Every row comes from one small tree of marks. The marks that hang from a mark follow it in brackets, in alphabetical order. Every link used is in the known rows. Which tree was each row made from?
Known rows:
nitorip{suro{nole perig}}: [-40  14   2   0  11  -7  34  26  15 -36 -14   7  14  13 -13   5 -44  -8
   2  18  17 -15  -7  26  -2   9  32 -57  28  -1 -32  -2  30  15  11]
kolu{suro{nitorip nole perig}}: [ 22   9   0   8 -55  26 -13  14  11 -14  -5  26  10   9   9  23 -18  42
 -28  21   0  -4  -1   9  11  -8   0 -16  14 -28 -39 -51  11  -3 -20]
kolu{suro{kavu nole}}: [  3  16 -20  -9 -44  22   1  11 -24 -21  -9  57 -22  23 -14 -18  15  -6
  -3  25  26  14  36  17  -1  -9  -8 -20  -8   1 -30 -15  14  13  30]
kavu{sufosap suro{kolu nitorip} tubi}: [ 23   2   4 -17  41 -60  28  -3  79  51 109 -53  20 -25  37  12  31 -26
 -47 -15 -19  -4 -13 -17  13 -28  96  14 -41 -19  11 -37  -5  26 -28]
kavu{sufosap}: [ 33  -4 -33   5  63  -8  24 -17  59  -6  81  21  -4  -2 -12 -34  -7 -75
  11  45  40  -4  34 -53  10 -69  24 -23 -23 -28   5  70  -1  28  48]
kora{nole{dusi{zokil} suro{nitorip}}}: [-41  -8 -17 -25  29  17  12  -5  44  14 -22  -3  -4 -63 -43  -6 -37 -30
  19  -4  10 -32  -5  16  37  16 -55  37 -41 -27  65  35 -24  19  28]
vazagan{kolu{suro{kavu{sufosap} nitorip nole{kora} perig}}}: [ 38  20  49  40 -45 -18 -39  29 -63 -29 -36  -6  17  21   4  12  22  40
 -44 -11 -38  26  -9   2   0 -11  -7   1   6 -10 -47 -54 -19 -44 -68]
kora{nole}: [-35   7 -50 -15  49 -18  26   7  42   3   3  58  -5 -25 -47 -16 -40 -60
  -2  38  36 -17  28 -21  19 -24 -31 -30 -15 -40  26  25 -10  40  69]
vazagan{kolu{suro{kavu nitorip nole{kora} perig}}}: [ 16  27  39  40 -64 -10 -32  24 -69 -28 -65   6   0  18   8  25   9  54
 -38 -10 -32  21 -18  11  -1  11 -31  -1  25   1 -41 -62  -8 -44 -60]
nitorip{suro{kavu perig}}: [-16   9  10 -21  -7   3  42   6 -16   8  -2   9 -22  14   3 -15 -24 -18
  19   7  24  -8  -6  10 -16  -8  44 -41   9   9 -30   8  27  39  17]
vazagan{kolu{suro{kavu{tubi} nitorip nole{kora} perig}}}: [ 16  31  40  31 -62 -26 -19  19 -58 -19 -45 -12   3  18  18  43  29  55
 -56  -9 -25  13 -32   5 -13  10   0  -2  31   3 -38 -91 -19 -34 -75]
nole{dusi{zokil} kora suro{kavu{sufosap}}}: [-10 -49  10 -12  37  37  -5 -14  -4 -12 -22 -45 -11 -20 -28 -37  21 -57
  48 -22  35   8  13   2   2  -1  -4  41 -47  37  57  75 -19  -2  18]
suro{kavu{sufosap} kolu}: [ 24  14  12  -4  26 -22   3  -6 -24  13  62  25 -10   8  -7 -40  40 -36
  13 -18   6  18  35 -41  -4 -49  17 -15 -12  -3 -23  30   4  28   4]
nole{suro}: [ -9   3 -53 -16  27  21  27 -24  53 -16  -4  18 -16   4 -26 -17 -33 -49
  30  32  43 -21   4 -13 -20 -13 -18 -16 -19  -9  29  69  15  33  63]
nole{dusi{zokil} kora suro{kavu nitorip perig}}: [-11 -42  42 -12 -19  47  -4 -10 -38  -3 -51 -62 -13 -40  12   7   6  23
  25 -43  12   3 -23  15   0  28 -16  57  -7  37  33   9 -18 -20 -37]
zokil{dusi{nole}}: [ 22  18 -51  13  35  -3  37  -1  35  12  43  77 -26  11  -2   8 -58 -21
  38  56  39 -14  22 -58  29 -27 -33  -6  33 -18  16 101  13 -11  78]
vazagan{kolu{suro}}: [ 12  41 -42  34 -25  -7   0 -27  38   2 -20  49 -32  27 -19 -17 -28 -47
   8  54  13  -9   4 -31  -4 -31 -40 -29  -4 -28  -9  45  12   7  40]
sufosap{kavu{suro{kolu nitorip nole{kora} perig} tubi}}: [ -42  -31    4  -20   25  -59   19    8    6   31   38  -37   26  -11
   15   29   33   46  -50  -10  -33   22  -23   29  -11   12   83  -24
    0   12    2 -114  -14  -12  -55]
dusi{nole zokil}: [-54 -11 -65  22  68  -8  49  11  69  22  46  84 -19   6 -28 -50 -11 -70
  42  75  58 -37  42 -32  20 -21 -44 -39  23  15  33  88  31   5  43]
nitorip{suro{kavu kolu nole perig}}: [-42  30  43  -6 -18 -22  10  32 -59 -23 -27  12   9  24  -7   1  -1  24
   6 -40 -16   3  -6  35 -11  21  29 -50  40  21 -57 -37  40  16 -29]
sufosap{kavu}: [-11 -21 -67 -14  63  -2  50 -34  35  26  62  58 -32   3 -28 -49  -8 -49
  28  68  35   6  38 -28 -10 -49  13 -55 -20 -17  15  40 -12  25  63]
kora{nole{dusi suro{perig}}}: [-20  -4 -29 -40  14   9  -1 -24  26  -4 -54  -4  13 -31 -57  16 -50  -8
  12 -16  17 -22 -11   9  20  15 -38  14 -19 -39  35  27 -28  27  44]
zokil{dusi{nole{kora suro{kolu perig}}}}: [  1   3 -20  12  11   0 -19  -5   8  -7 -47  36   5  29 -13  29 -59  17
  38   2   7  -6 -16 -34  -6  18 -41   0  48   9  16  72  23 -24  36]
nitorip{suro}: [-28  11 -31  -3  38   6  49  -1  53   5   3  19 -19  10  -4 -22 -54 -75
  32  34  33 -21   0  -3 -12  -3  21 -47 -13 -11  10  58  31  45  64]
kora{nole{dusi{zokil} suro{kolu nitorip}}}: [-49   2  -1 -15  19   5 -13  -4  30  25 -31  -4   3 -56 -42  -5 -25 -20
  19 -33 -13 -31  -9  14  33  21 -64  30 -29 -29  56  24 -15  20   7]
zokil{dusi{nole{suro{kavu{sufosap} kolu{vazagan} perig}}}}: [ 50  21 -11 -10 -20   5 -40 -18 -18  15  29  39  -5  52   2  -8  -7  41
  33   5 -22 -14  16 -12   0  -9 -20  16  30   9 -18  60  24 -12  38]

Which tree is each row?
[-27 -39  -2 -13  34 -24  16   3 -10  21   0 -30  14 -28  -3   1  11  17
  -7 -34 -44  42  -5  36  16  36  24  13 -38   0  25 -43 -22 -31  -8]	sufosap{kavu{suro{kolu nitorip nole{dusi kora}}}}
[ 37  10  44 -21 -13  -3 -15  -2 -36   5  23 -24   9   5   9  -6  24  36
  -6 -52 -30   3 -14  -8 -17 -13  19  17  -8  -6 -28 -12   1  14 -55]	nole{suro{kavu{sufosap} kolu nitorip perig}}
[  3  26   9  21 -26   4 -34   7 -11 -14  20  12  15  13  24  -5  16  37
 -13   2 -46  -6  16  24  -5  17 -36  -3  28  -5 -29 -35  23  -8  -1]	suro{kolu{vazagan} nitorip nole}
[ -6   8  29  56 -48   4 -37   3 -12 -20 -58 -16   6  -8  -4  26 -12  26
 -15   6 -19   0 -18   5  24  13 -47  11  27  -3 -11 -22 -10 -55 -51]	vazagan{kolu{suro{nitorip nole{dusi{zokil} kora} perig}}}
[-22 -30 -53 -46  38 -44  60 -38  68  55  91  -1 -13  -4  -6  -4  13  -9
 -22  55  29  -4   5   2 -10 -37  98 -45 -19  -3  11 -39 -10  28  23]	sufosap{kavu{suro{perig} tubi}}
[ 63   3  41 -22  10 -18  27   1 -13  22 106 -32  -1 -14  44  16  48  26
 -47  -3   5  -6 -10 -37  -7 -53  81  10   1 -15 -35 -51 -38  17 -64]	suro{kavu{sufosap tubi} nitorip perig}
[-14 -38  26  -8   1  48   8  -5 -27   2 -51 -53 -21 -43   7 -14   5 -17
  37 -35  14   4 -13  13  -2  34 -30  62 -29  34  55  33 -19 -17  -8]	nole{dusi{zokil} kora suro{kavu nitorip}}
[ 35  30  44  -5 -17 -21 -36  17 -47   5  89 -23  21  16  41   0  87  46
 -48 -24 -53   5  15  22 -15  -5  38  18  10  12 -41 -83 -10  -1 -50]	suro{kavu{sufosap tubi} kolu{vazagan} nitorip nole}
[ 18  41 -20  22 -41  -6   0 -20 -15  10 -19  52 -42  26 -17 -21  -2 -27
   5  33  10   2  16 -22  -6 -28 -36 -20  -6 -11 -20  23   6   6  23]	vazagan{kolu{suro{kavu}}}
[ 18  42  11  41 -54 -17 -20   9  -5 -19 -27  22   1  17  -3  26 -17  42
 -36  22 -27  -5 -14  -5  10 -12 -33 -17  28 -33 -43 -40   2 -31 -38]	vazagan{kolu{suro{nitorip nole perig}}}
[ 15 -12 -41 -30  59 -50  48 -15 105  29 114 -33   5 -16   8  -1  15 -68
 -35  38  33 -14  10 -19  10 -54 107  -6 -50 -13  26   2  -8  39  30]	kavu{sufosap suro tubi}
[-26  -9   9   6  17  -1  16  37 -63 -53 -24  19   0   1 -10  -7  22 -12
  -5  -2  27  30  28   6 -11   4  -9 -14  14  32  -7 -16  -4 -16  10]	suro{kavu nole{kora}}
[-19 -28  62  -2 -30  32 -31 -16 -53   7 -62 -59  -1 -31  11  10  17  34
  31 -74 -15   7 -31  11  -5  36 -28  50   8  42  22   1  -9 -14 -59]	nole{dusi{zokil} kora suro{kavu kolu nitorip perig}}
[ 51  14 -22 -27 -84  50 -27 -33  13  51  40   9 -39  28  54  -9  40  17
 -18  42  -6 -15  11  23 -29  -3  17  16 -21   0 -19 -50   5  38  30]	kolu{suro{kavu{tubi} nitorip} vazagan}
[ 22   6  19   2 -16   4 -13  15 -51   7 -43  24  -1  14  19  32 -28  61
  23 -37 -21   2 -24 -24  -5  31 -36  32  39  12   3  33  11 -34 -10]	zokil{dusi{nole{kora suro{kavu kolu nitorip perig}}}}
[ 52 -13  33 -10 -24  28 -23  16 -30   0   3 -48  12  -4  24  32  45  11
 -35 -35 -16  30 -13  17  10  17  41  47 -38 -11  -2 -62 -49 -10 -36]	kolu{suro{kavu{sufosap tubi} nitorip nole{dusi kora}}}
[ -6 -24   3  25 -30  49 -21   9  15 -13 -38  -8  -1 -23   4   9  -8 -12
   6   6   9   5   2  22  26  22 -28  22  -9  -1  18 -10  -5 -24  -2]	kolu{suro{nitorip nole{dusi{zokil} kora}}}
[ 33  18  -8  -6 -88  51 -40   5 -32   4   1  29 -21  33  30 -21  32  42
 -16  29 -23   1  29  58  -9  15 -19  14 -11   2 -42 -56  19   2  23]	kolu{suro{kavu nitorip nole} vazagan}
[ 21 -15  18  -8  26 -44  18  35  35 -16  75 -40  39 -21  17  15   6  24
 -60  -4 -21   6   9  18  36 -32  77   3 -22 -19 -25 -49   2 -20 -41]	kavu{sufosap suro{nitorip nole perig}}
[  5  17   0  43 -45  -3 -39 -12 -14 -36 -82  -7   7  15 -24  33 -23  17
  -9   0  -7  14 -16   0   7  13 -43  -5  27  -9 -15  -3 -15 -42  -8]	vazagan{kolu{suro{nole{dusi kora} perig}}}
[ 19 -31  -6  -7  15  51   2 -22  11  -9 -71 -61   0 -33   9  20 -38 -20
  24 -36  -2   5 -36   1  -7  46 -30  59 -38 -10  58  50 -30  -8  23]	nole{dusi kora suro{nitorip}}
[ 38  -2  29 -31 -11  14 -24 -40 -32   4  -4 -41   8   1 -16  -3  20  20
  28 -68 -10  11 -12 -10  -2   0   7  35 -16   0  -9  31 -16  12 -17]	nole{dusi suro{kavu{sufosap} kolu perig}}
[-15  -7 -11 -12 -27  29 -48 -25 -36 -10 -70  -6  -5  36  -1 -34  20 -12
  32 -19  -9  11   9  24 -57  39 -32   5  -6  45  17  24  22  21  46]	nole{kora suro{kavu kolu{vazagan}}}
[ 15  17  28  13 -11 -12   1 -15   4  14  25   6   5 -14  26  17  -9  31
 -10 -15 -16  -5 -14 -39  -1 -22  -4 -13  37 -23 -34 -14   9  12 -38]	suro{kolu nitorip perig}
[-50 -39 -20  13  35   9  12  26  35   4 -40  14  10   1  -6 -15 -16 -14
  25  26  22 -31 -11   0  -3  29 -43  -4  20  35  43  46  23 -18 -17]	dusi{nole{kora suro{nitorip perig}} zokil}
[-13 -15 -15 -38  22 -51  36 -30  43  71  87 -17  -1 -12  21  10  27  29
 -36  13 -19   2 -15   1  -9 -19  91 -25 -16 -10  -1 -78 -10  19 -30]	sufosap{kavu{suro{kolu nitorip perig} tubi}}
[ -5  -5 -27 -21  60 -60  40  19  75  -5 102 -35  28 -10  -2  11  27 -42
 -51  26  21  -4  13   9  19 -37 100  -8 -34  -5  15 -33  -4  11   7]	kavu{sufosap suro{nole} tubi}
[ 25 -15  24 -17 -44  53 -55 -36 -56  11 -82 -66  -6  -1  29   1  20  27
  32 -71 -45  19 -25  37 -31  74 -48  77 -23  25  27   9 -14  -5  11]	nole{dusi kora suro{kavu kolu{vazagan} nitorip}}
[  19   -6   88   16    0  -24  -36   51  -91  -33    5  -29   41    0
   21   17   53   61  -42  -70  -45   39   -3   -4   -3   -1   26    5
   28   11  -53  -77  -12  -30 -102]	suro{kavu{sufosap} kolu nitorip nole{kora} perig}
[-59   2  -7   9  32  11  38  16  33 -18  -3  -4  -5 -13 -23 -12 -36 -52
  38  14  29 -20   4  35  23  16   6 -21   3   9  17  44  20   5  33]	nitorip{suro{nole{dusi{zokil}}}}
[ -1  -5  38  28 -44   5 -62  10 -39 -30 -35 -21  39  15  33  24  16  69
 -31 -19 -48   9  -5  28 -18  32 -20  -3  58  17 -39 -67  17 -27 -37]	suro{kolu{vazagan} nitorip nole{kora} perig}
[-74 -34 -62  14  67  12  20  19  56  -6 -37  42  -1  16 -39 -45 -18 -70
  53  48  49 -29  15  -5  -6  23 -54 -23   0  45  68  97  31   1  43]	dusi{nole{kora suro} zokil}
[ -8  -4  27  -5  -5  14 -13   7 -52  -6 -64 -22  -1  -2  13  -5  12   4
  14 -56 -20  17 -23   2 -36  39 -26  24 -15  22  20   1   4   6 -17]	nole{kora suro{kavu kolu nitorip}}
[ 18  -6 -42  24  43   3  21   3  24  -3  -1  62 -12  11   1  14 -62 -30
  38  42  37   0  13 -53  16  -7 -37  -1  30  -3  26  96   5 -23  75]	zokil{dusi{nole{kora}}}
[-26  25  10  20  -4 -29 -10   7 -14 -38   6  25  27   8 -17  15  -1  30
  -9  -9   2   2  11 -16   0 -13  -9 -46  60   0 -46 -25  21  -4 -18]	suro{kolu nole perig}
